(in the rows, 128 means zero)
Known rows, with every step that occurs:
zatatu, kitek, tini, rupus, disug: [154 131 117 101  82 202 133 145 138 126 102 131 161  87 102 140 130 133
 118 151 124 122 105 119 149  76 149 156 135]
tavu, kitek: [138 140 153 131  57 137 129 129 167 130 125 124 142 113 128 125 109  96
 108 126 123 144 103 130 107 141  88 125 126]
nuri, zatatu, kitek, tini: [114  99 168 137 105 175 129 100 115 111 113 125 124  46 114 166 108 173
 118 169 145 133 113 169 167 119 156 125 145]
fime, nuri, duta, rupus, tini, kitek: [141 120 150 143 154 170 114 124 175 123  78 148 109  63 128 151 135 173
 124 147 145 130 128  85 148 102 129 118  68]
disug, rupus, tavu, kitek, zatatu: [142 113 124 123  50 134 133 134 119 115  79 114 155  51 133 139  91  75
 110 123 124 154  80 157 105 142 111 141  73]
fime, rupus, tini, kitek: [142 107 156 128 134 182 130 150 138 141  64 159 135 111 120 147 146 156
 137 169 136 100 137 110 128 112 151 125  66]
zatatu, kitek, tavu: [138 128 137 135  98 127 137  93 128  78 110 118 139  82 137 133 108 122
 112 171 161 102 111 185 134 138 164 125 128]
tini, kitek, disug, rupus, fime: [129 136 141  83 127 169 132 136 159 121 103 123 118 170 120 132 112  78
 177 147 122 170 120 147 113 107 159 139  67]
tini, rupus, fime: [132 124 106 106 114 153 137 141 163 175  70 142  93 118 140 102 125  94
 156 142 106 147 131 129 139  78 154 142 108]
keli, kitek: [113 151 120 128 125 172 125 130 132 122 107 114 128 131 130 116 144 121
 158 133 129 106 140 137 106 120 170 130 139]
nuri, duta, rupus, tavu, kitek: [142 134 139 127  17 148 128 120 191 118 121 118 124  62 136  99 109 116
  94 123 143 160  75 163  95 151  84 136 101]
nuri, fime, rupus, disug: [120 117 112 124 162 184 138 157 154 171 123 117 166 126 128 143 147 123
 156 131 115 110 140 147  77 112 132 148 108]
duta, rupus, fime, nuri, zatatu, kitek: [109 127 153 140 153 116 118  83 144 150 101 121 109  42 147 155 105 155
 144 157 149 107 131 149 168  92 170 131 109]
tavu, rupus, disug, kitek: [134 140 126  97  83 180 126 128 177 112 142 109 162 139  95 159 115 102
 113 129 140 121 103 101  97 106 110 133 118]
tavu, rupus, fime, nuri: [127 147 110 164 178 119 111 113 147 174  66 107 126  78 142 146 141  98
 127 119 112 119 139 124 141  69 120 116 109]
nuri, zatatu: [130 103 153 127 119 142 128 118 107 135 119 136  99  95 126 149 116 139
 157  98 124 137 125 139 129 144 138 140 141]
rupus, tavu, kitek, tini: [147 108 145 130  33 185 133 129 132 114  96 110 142  65 110 131 119 123
  76 157 131 156  82 191 124 136  90 126 123]
disug, rupus, tavu: [153 115 135  69  68 138 129 150  99 123 114 115 136 114 131 106 142 120
 143 118 137 124  93 179  89 141 142 147  88]
fime, nuri, zatatu, kitek: [134 127 175 141 141 118 111 100 131 141 116 127 123  46 144 169 114 158
 131 144 149  87 132 144 160 107 161 129 120]
keli, rupus, duta: [121 104 147  95  98 175 127 125 169  99 147 114 144  95 134 111 117  83
  97 144 126 115 123 165 114 118 125 134 112]
keli, rupus, fime: [ 96 120 118 131 143 170 137 122 165 139  93 115 119 136 144 115 134  87
 158 155 115 126 143 162 139  87 153 132 105]
zatatu, kitek: [123 137 156 126 113 125 121 113 151 129 139 130 137 102 138 134 112 146
 110 173 158  96 126 136 151 116 161 125 113]
nuri, fime, rupus, tavu: [135 104 122 109 125 158 138 153 126 171  93 122 131  95 158 112 151 131
 139 147 129 102 121 207  73 141 130 142  75]
fime, nuri, duta: [146 131 141 173 160 133 102 118 200 136 127 117 110  50 148 160 145 149
 120  92 129 139 136 130 118 109 113 110 120]
rupus, disug, kitek: [143 124 132  86  92 178 127 135 178 111 161 109 155 150  98 159 114 113
 112 149 141 120 115 120 102 110 121 135 106]
tini, rupus: [147 143 112  94 109 137 136 143 133 133  87 153 118 107 136 117 137 123
 155 119 107 127 115  99 131 108 137 145 141]
fime, nuri, zatatu, kitek, tini: [123 106 163 147 136 160 120  95 111 117 101 116 131  26 120 183 120 177
 114 164 141 119 120 170 172 104 150 119 140]
tini, kitek, disug: [160 172 152 115 134 171 126 127 139  70 119 141 135 176 106 153 107 102
 123 157 136 145 118 122 132 140 121 138  78]
rupus, fime, nuri, zatatu, kitek, tavu: [142 111 144 147 120 131 129  83 130 108  78 113 113  42 146 152 104 116
 132 156 152 106 123 202 145 115 173 128 116]
kitek, disug: [142 164 136 124 121 170 128 127 122  89 144 121 150 169 104 139 117 100
 119 132 133 159 113 155 139 146 118 137 118]

Rows:
[129 112 104 127 117 165 130 125 147 102 115 110 159  89 107 181  88  95
 105 150 132 140 113 115 128 110 128 136  81] : rupus, disug, kitek, zatatu
[150 174 137 114  40 175 131 120 142  80 131 112 158 137 107 113 104  82
  92 139 142 173  72 181 118 161  86 148 100] : duta, rupus, tavu, kitek, disug
[115 113 152 140 111 166 129 105 131 107 119 118 142  70 114 155 117 166
  98 187 148 127 115 163 166 110 151 117 137] : zatatu, kitek, tini
[129 112 137 141  33 189 132 111 168  97 106 110 130  34 116 128 117 145
  87 143 138 181  74 184 119 138  88 125 128] : nuri, duta, rupus, tavu, kitek, tini
[155 119 117 102  81 172 141 110 150  63 126 101 154 121 106 154 109  96
 115 151 148 123 104 171  95 134 131 133 121] : rupus, disug, kitek, tavu
[161 136 141  66  63 166 128 148  97  96 124 111 151 141 117 113 136 102
 137 119 142 145  82 196  96 150 137 154  81] : kitek, disug, rupus, tavu
[166 147 165 119 118 217 122 144 130  93 104 144 140 160  94 149 119 117
 108 156 145 150 118 125 154 135 125 135  70] : rupus, tini, kitek, disug
[140 118 126 105  92 143 143  97 149  58 118 110 133 113 122 153 109 104
 124 156 149 123 107 176  98 149 131 120 128] : disug, kitek, tavu
[140 120 138 163 142 170 107 114 225 153  88 121  96  11 150 159 135 147
 120 136 129 147 131 148 147  67 145 114 107] : zatatu, kitek, tini, rupus, fime, nuri, duta
[116 132 131  90 119 168 133 134 146 131 118 110 128 168 117 123 120  76
 174 131 120 179 119 167 117 113 158 139  94] : kitek, disug, rupus, fime
[114 115 126 144 174 121 122  94 121 157  82 118  93  56 141 154 120 135
 166 107 117 139 137 145 146 100 139 134 121] : duta, rupus, fime, nuri, zatatu
[171 111 120  69  43 186 136 145 127 116  76 130 121  72 119 121 135 130
 108 158 132 128  85 172 119 112 127 146  99] : disug, kitek, tini, rupus, tavu
[125 107 111  93  99 188 141 131 179 149  71 129  98  99 122 132 119 106
 145 171 110 162 121 145 139  72 148 131 113] : disug, kitek, tini, rupus, fime
[125 143 117 124  85 142 138  92 141  74  92 113 143  98 117 145 114  93
 126 121 141 127  91 136  96 136 114 119 144] : disug, kitek, tavu, rupus
[140 127 112 119 164 152 122 120 166 157  60 113 117  63 134 164 139 116
 134 157 107 129 134 141 147  56 129 119 105] : disug, kitek, tini, rupus, fime, nuri
[173 166 152 114  29 186 127 137 141  94 130 114 157 143 107 120 106  70
  83 135 141 162  79 188 114 161  85 146  92] : rupus, tavu, kitek, disug
[125 115 177 126 105 133 122 105 135 134 132 136 114  75 137 150 101 154
 135 147 154 104 124 145 153 125 168 135 124] : nuri, zatatu, kitek
[139 112 164 120 135 202 126 144 140 111  72 152 131 120 124 144 142 138
 136 166 136  96 132 104 148 105 141 127  71] : keli, rupus, tini, kitek
[133 108 124 160 132 169 127 131 110 124  36 150 135  55 118 165 100 113
 107 142 132 135 117  80 160 110 133 126  59] : tavu, rupus, tini, kitek, zatatu
[135  93 156  56  75 146 123 137 158 120 160 116 139 101 123 111 109  91
 122 120 127 150 108 154  82 130 136 135 108] : disug, rupus, duta
[161 109 133  69  69 161 127 144 173 137 122 142 118  77 130  97 106  89
  98 131 118 138 113 132 110 109 125 145 114] : tini, rupus, duta
[126 147 175  74 102 157 127 121 116  85 150 120 154 135 113 158 115 120
 182 120 141 149  97 161 115 146 168 145 119] : nuri, zatatu, kitek, disug, rupus
[131 108 149 150  68 195 126 123 113 134  70 128 153  63 109 125 136 130
  97 133 161 119 103 148 158 119 145 119 128] : zatatu, kitek, tavu, rupus, tini
[177 141 139  95   4 154 133 152 158 139  82 134 132  83 136  95 120  87
 100 126 123 132  77 150 101 132  92 148  99] : tini, rupus, tavu, kitek
[108 142  94 149 198 103 119  97 147 155  85 106 119  80 145 138 134 123
 139 143 118 131 143 135 150  76 130 121 105] : duta, rupus, fime, nuri
[144 130 142 112 121 158 129 114 123 130  63 142 122  21 130 163 133 161
 144 146 119 117 110 132 167  84 152 137 149] : fime, nuri, zatatu, kitek, tini, rupus
[136 113 139 109  70 158 118 123 167 132 134 123 134  79 119 104 100  80
  73 114 132 139 108 129 103 120 106 128 120] : tavu, rupus, duta
[128 147 107 148  97 131 137  98 111  88  77 119 141  91 124 127 123  94
 127 105 134 126  97 138 110 136 119 124 155] : kitek, tavu, rupus
[141 121 176  54  65 172 118 130 167  94 176 112 157 112 112 121  93  84
 106 143 147 151 100 174 103 136 147 140  94] : zatatu, kitek, disug, rupus, duta
